Known rows, with every step that occurs:
vude zirugi mezar: [-34.0 -15.7  56.4  33.9  26.1  11.9 -26.0 -17.1  24.8 -14.3   6.4  65.5
  30.0  27.7  16.0  39.6  23.1 -45.0  31.0  -2.4   3.1  -0.2 -12.1]
laguv tibi: [ 32.2   3.4  12.7  -1.5   7.0   4.9  37.3  15.4  13.6   3.2  12.2 -24.0
 -11.8 -13.0  17.4 -16.8  -8.9  15.7   7.8   2.3  29.5  -5.1  -6.1]
zila vude zirugi mezar laguv tibi fubuk: [-23.5  12.2  69.4  27.0 -21.0  24.6 -58.6  10.0  24.8 -11.0 -14.3   0.4
  11.6  53.2   2.9   3.2  22.5 -46.0  37.9  -8.6  18.0 -15.1 -15.3]
zila vude: [-13.9   5.5  -2.4  -2.5  -6.9   6.3 -14.0   1.2  -0.4   6.4   1.9  12.1
  16.6   7.9 -22.3   6.7  20.8  12.0 -16.6  -0.4   1.9 -14.0  -8.9]
tibi likim: [-15.0  15.7  -4.1  -7.4  -5.7  17.6   2.6 -14.6 -21.0   6.8  -9.3  -9.6
 -20.7 -14.3   0.3 -13.2 -10.9   3.2  -7.8  19.7   6.4  -6.7 -31.9]
vude zirugi mezar fubuk tibi: [ -0.1 -11.0  48.8  14.2  27.9  14.2 -10.3  -4.9 -14.1  -8.9  35.7  68.7
  51.5   4.4  37.0  28.6  15.8 -10.0  22.9  -3.4  23.1   0.8  19.4]
laguv mezar zirugi vude: [ -9.5 -20.1  11.8  10.9   9.0 -30.9 -37.8  16.7  38.1   7.1  -9.0  66.4
   1.5   1.9 -32.9   0.7  14.4 -23.5  38.8 -20.0  43.7  -4.1 -24.2]
fubuk mezar zirugi: [ -9.9 -31.5  25.4  15.3  -0.4 -14.3  -4.4  26.1  -9.6   2.6   8.7  36.7
  32.5   3.6 -21.5   3.8  -8.5  -3.8  22.0 -18.3 -19.1  10.1  41.9]
zirugi mezar laguv tibi likim: [-12.1  37.0  26.4  -6.2 -10.5  14.3   9.3  -4.2   8.6  -1.4 -14.9 -23.5
 -23.7   6.4  27.5  -4.4 -10.2 -30.1  38.9  20.8  26.9  -4.9 -51.3]
vude zirugi mezar laguv tibi likim: [-38.4  20.2  61.4  10.5   7.9  30.3  -3.2 -10.3  24.6  -8.2  -5.6   6.2
 -11.6   7.3  32.9   0.9   6.3 -43.6  45.5  17.8  37.2 -14.0 -61.3]
zila vude zirugi mezar fubuk tibi laguv: [-31.4   6.7  26.8   7.5  23.5  22.7 -64.2   3.1 -20.9 -12.1  11.7  59.6
  53.0  32.5  19.0  27.8  23.8 -14.2  15.4  -4.3   7.5 -26.3   4.7]
zirugi mezar laguv tibi: [  3.9  21.0  30.2   2.2  -1.9  -3.2   5.0   9.4  29.3  -7.6  -4.2 -14.4
  -4.0  18.8  26.5  10.7   1.6 -34.8  45.7   1.3  20.3   0.4 -17.9]
zirugi mezar: [ -7.9   1.5  22.4  18.2   9.8  -5.0 -15.3 -10.2   9.3  -7.9  -3.2  33.0
  17.1  28.5  10.5  33.6   7.1 -32.8  24.4   3.6  -7.5   9.8  -3.8]
zirugi mezar laguv: [-30.3  17.5  19.7   2.7  -8.7  -8.5 -33.6  -6.9  17.1 -11.3 -16.9   7.8
   7.5  33.0   8.9  25.4  10.4 -51.0  35.8  -1.1  -8.4   4.9 -13.7]
zila vude zirugi mezar laguv tibi: [-34.9  11.0  61.0  18.2   7.5  19.7 -17.3   4.9  45.9  -8.6   8.4  26.8
  26.6  29.6  12.4  19.0  38.3 -34.6  33.4  -1.8  35.9 -22.5 -37.1]
zila vude zirugi mezar fubuk tibi: [-14.7  -6.1  48.4  12.7  20.1  19.6 -24.1  -3.7 -15.1  -2.3  36.5  77.4
  67.9  14.8  17.2  36.3  36.7   4.7   8.5  -4.8  26.7 -13.2   8.1]
vude zirugi mezar fubuk tibi likim: [-16.4   3.4  44.8   6.4  21.8  29.4  -7.9 -18.4 -34.8  -2.6  25.3  59.1
  30.1  -8.2  36.8  15.8   5.3  -3.3  19.4  16.0  27.5  -3.7 -15.6]
zila vude zirugi mezar fubuk: [-26.7   0.9  38.2  28.8  11.6  13.5 -71.9 -15.5   0.7  -3.9  12.2  61.1
  55.3  25.4   2.2  55.8  42.7 -11.7  25.5 -18.6  17.2  -8.7 -14.6]
zila vude zirugi mezar: [-45.9  -9.9  53.5  33.6  18.6  18.6 -42.1 -16.2  24.9  -8.7   8.5  74.4
  45.7  35.1  -3.8  43.8  44.0 -26.8  13.6  -1.4   4.7 -15.8 -21.8]
fubuk tibi: [ 11.9  -7.3  10.8 -15.6  10.3   7.9  43.6  13.8 -13.5   1.2  26.7  17.3
  11.4 -12.9  14.8 -18.8  -6.4  15.2 -16.8  13.9  12.9  -5.5  22.7]
fubuk mezar laguv tibi zila vude zirugi: [ -1.2 -10.4  31.6  16.3  11.2   6.6   7.7  26.7  17.4  10.5   5.4  13.6
  22.5   7.2   1.1  28.5  25.2 -14.5   7.4  -9.7  41.6 -33.6   9.7]
laguv tibi zila vude zirugi mezar fubuk: [ -2.8   6.0  36.7  21.0  15.3   3.0 -25.3  -4.5  14.2   7.0   5.0  54.2
  39.2   7.3  31.4  55.7  37.7   6.5  27.5 -14.4  63.0 -16.5  -8.4]
laguv mezar fubuk tibi zila vude: [ 53.2   0.5 -30.4 -12.0   4.2  -7.9  -4.1  21.5 -27.3  19.2  19.6  60.3
  27.9  -8.5   1.4  48.7  11.5  37.9 -12.6  11.0  54.7 -25.3  22.4]
mezar laguv tibi zila vude zirugi: [-35.1  10.1  29.2  -7.0  -5.9  11.9   7.9  12.0  34.6   6.5  -6.3   9.0
   3.9  -6.4  18.1   0.8  35.1   2.4   0.6  -4.8  61.0 -36.5 -18.7]
vude zirugi mezar fubuk: [-13.5  -3.4  38.1  29.2  18.0   7.4 -56.7 -16.1  -1.3 -10.3   8.4  50.5
  38.5  19.0  21.5  48.8  22.0 -24.4  43.0 -18.4  10.4   6.9  -2.1]

Rows:
[-28.0  -9.1  -9.4   4.3  15.5 -26.0 -72.2  23.1  32.1  -1.5 -35.2  49.2
 -14.0  20.7 -31.9  -6.4   1.7 -45.8  47.3 -21.0  26.7 -16.5 -28.7]  tibi laguv mezar zirugi vude
[-17.5 -15.7   0.3  -9.5  24.8 -20.2 -28.8  35.0  18.6  -0.3  -7.2  67.5
  -1.6   7.7 -16.1 -27.3  -4.5 -29.9  29.7  -7.3  38.1 -22.3  -6.5]  fubuk tibi laguv mezar zirugi vude
[ 10.0  12.1   5.1  13.0   1.8  -9.7 -46.5 -10.5 -14.9  -3.9  -0.7  19.0
  26.1  16.7  15.0  46.9   5.9 -14.1  37.7 -13.1   2.0  15.3   4.3]  zirugi mezar fubuk
[ 20.4  21.1  17.5  -4.9 -38.5   5.6 -19.9  24.5   0.9  -3.5 -24.3 -72.3
 -34.4  19.2   6.6 -41.7 -21.6 -14.6  23.9  -7.3  12.4  -0.2   6.7]  mezar laguv tibi fubuk
[ 23.9   4.5 -32.4   9.5  17.9  -3.1 -48.9  19.2   7.2  -9.4 -18.9  11.8
 -20.8  31.1 -10.1  29.1 -19.1 -36.4  26.3  13.8  -4.8 -18.3 -20.0]  tibi laguv mezar
[-52.4 -13.3  23.6  -4.7  -4.1 -27.0 -25.4   1.8  26.6   8.2 -17.1  38.9
   7.9 -10.5 -20.7 -34.5  19.6  -8.0  19.5 -34.2  32.3   2.0  -7.9]  mezar zirugi vude
[-12.3  -7.6  14.2  -9.9   7.3  13.0  -2.5   1.3 -23.8  12.8  22.9  60.6
  48.0 -19.4  21.4  17.0  33.7  39.4 -25.1  -7.2  52.2 -26.5  27.3]  mezar fubuk tibi zila vude zirugi
[-19.4  27.1  16.0  -4.0 -13.7 -10.3  -1.6   4.8  30.4   5.4 -19.7  11.9
   8.0  21.7  18.5  30.5  26.2 -20.2  20.1   3.0  43.6 -18.0 -15.5]  zirugi mezar laguv tibi zila vude
[ 59.0  10.2 -21.9 -10.9   9.3  15.8   6.8  11.5 -49.2  12.0  25.4  25.4
  -4.4 -23.1   8.8  14.1 -24.4  26.7   6.1  30.2  35.8 -10.2 -17.3]  laguv mezar fubuk tibi likim
[-45.1 -10.4  18.5  10.1   6.0  10.2 -14.2 -10.3  14.5   6.7  -6.6  59.6
  26.1   2.7  -0.5  25.3  40.2   4.1 -21.5  -3.7  29.8 -27.9  -5.1]  tibi zila vude zirugi
[ 73.4  -4.8 -17.1  -3.1  14.8  -1.3   2.3  25.1 -27.2   5.3  35.9  36.6
  15.9 -10.3   7.7  30.9 -13.1  20.8  13.6  10.5  34.0  -6.3  19.3]  laguv mezar fubuk tibi
[-21.5  -5.7  51.3  26.3  24.1   9.9  10.4  -5.1  38.8   2.2   4.3  67.5
  30.1  16.7  26.5  43.7  38.6 -15.4  13.1   3.2  53.4 -22.3 -15.1]  laguv tibi zila vude zirugi mezar
[-66.1   6.7  48.9  19.2  -1.8  14.3 -60.3 -10.0  30.5 -11.9  -3.3  50.1
  36.1  39.1  -5.4  35.1  47.3 -52.5  24.8  -5.9   5.7 -17.9 -27.2]  zila vude zirugi mezar laguv
[-32.4   4.9  50.4  12.5  10.6  -1.0   7.9  -1.9  43.7  -8.1 -12.8  30.7
   4.9  12.4  46.8  30.4  20.8 -47.4  42.2  -2.4  48.9 -13.1 -15.2]  vude zirugi mezar laguv tibi zila
[ 10.9  15.1 -25.8 -26.1   5.8   4.6 -23.9  19.0 -44.0  -3.2   3.0 -12.1
   6.0  -2.6  21.8 -15.3 -20.8  16.7   4.3  -3.5   4.2 -11.0  26.0]  mezar fubuk tibi laguv
[  2.2  10.7  -2.3  -7.4   1.5  -9.5  -8.9  -3.1 -29.3  11.3   8.7  66.1
  51.9   6.7  22.2  44.3  24.1  18.9  -5.3   1.1  33.9  -8.3  31.6]  zirugi mezar fubuk tibi zila vude
[  2.7 -30.3  32.0  24.5 -27.4  -9.6 -42.2  28.6 -28.7  -0.6 -15.3  11.1
  19.8  30.5 -29.2 -12.3 -23.9 -15.4  27.3 -24.7 -36.3  15.7  63.8]  tibi fubuk mezar zirugi
[-13.7  -6.6  29.5  10.2  13.9  15.1  24.7   6.1  27.8  10.7   6.6  32.5
  12.2  -8.8  17.0  10.7  32.9  17.5 -11.0  -1.2  60.5 -31.2 -12.4]  laguv tibi zila vude zirugi
[ 32.6 -27.0  45.0  23.5 -18.8  -5.1  -6.5  44.6 -14.4   3.3  -2.1 -12.8
   8.2  18.4 -13.0 -26.7 -32.9   1.2  33.6 -19.4  -5.7  13.0  57.3]  laguv tibi fubuk mezar zirugi
[-21.6   5.6 -15.4  -5.4  -8.8  -7.9  -5.1  -3.8   1.2  13.1 -15.9  26.7
  12.0   1.4  -7.5  21.4  24.5  14.8 -25.7   0.0  22.5 -17.8   2.3]  tibi zila vude
[ 60.1   2.6 -24.7  11.4   4.8  -9.5 -39.8  14.3 -12.9   4.8   8.9  16.6
   3.9   2.9  -7.3  49.7  -6.7   5.8  33.6  -3.2  20.4   0.6  -5.4]  laguv mezar fubuk
[ -9.1 -11.1  33.8  11.0  25.0   0.3  -1.9 -10.8 -12.6  -2.1  17.2  83.9
  47.1  -2.1  50.4  45.8  19.5  -3.1  18.5  -4.7  41.9  -4.9  31.9]  vude zirugi mezar fubuk tibi zila
[ -8.1   6.6 -13.5 -20.2  15.3  11.1   8.7  19.4 -19.3  -7.8   0.4  -1.1
  -3.2   5.8  16.2 -27.8 -18.9  -8.2 -11.0  11.8  -5.2 -17.4  17.0]  fubuk tibi laguv
[ 44.6   0.6  13.2   6.9   1.0  -4.9  23.9  36.4   4.3   3.5   9.9 -42.0
  -5.1   5.2   1.2   3.0 -15.1 -15.3  28.1  -6.4   7.0  -4.8  15.1]  fubuk mezar laguv tibi
[ 15.6   4.7  -1.5  -6.3   8.7 -16.8   4.2  -4.2 -30.0   5.0   7.4  52.6
  34.1  -0.8  43.9  41.4   2.7   6.1   9.3  -1.1  31.3   5.4  40.2]  zirugi mezar fubuk tibi zila
[-63.3  -1.0  48.8  -0.5   4.2   9.7  -0.5  -3.6  17.1  -4.5   4.8  83.4
  44.0  21.4  25.4  32.2  44.8 -36.4  -1.0   6.9  32.5 -28.6   6.5]  fubuk tibi zila vude zirugi mezar laguv
[-75.0   6.9  36.8  11.4  -2.5   2.8 -48.8 -15.9  29.0  -5.1 -21.2  65.5
  32.2  34.2   7.1  49.7  49.6 -50.3  16.6  -5.6  22.1 -22.8 -14.6]  tibi zila vude zirugi mezar laguv
[ 45.8 -18.2   9.3  30.7  -8.0  -3.2 -41.3  19.2 -35.0   0.6 -11.0 -19.7
   3.7  38.0 -24.1  11.5 -26.6 -23.4  12.1 -12.8 -36.9  11.6  49.7]  tibi fubuk mezar
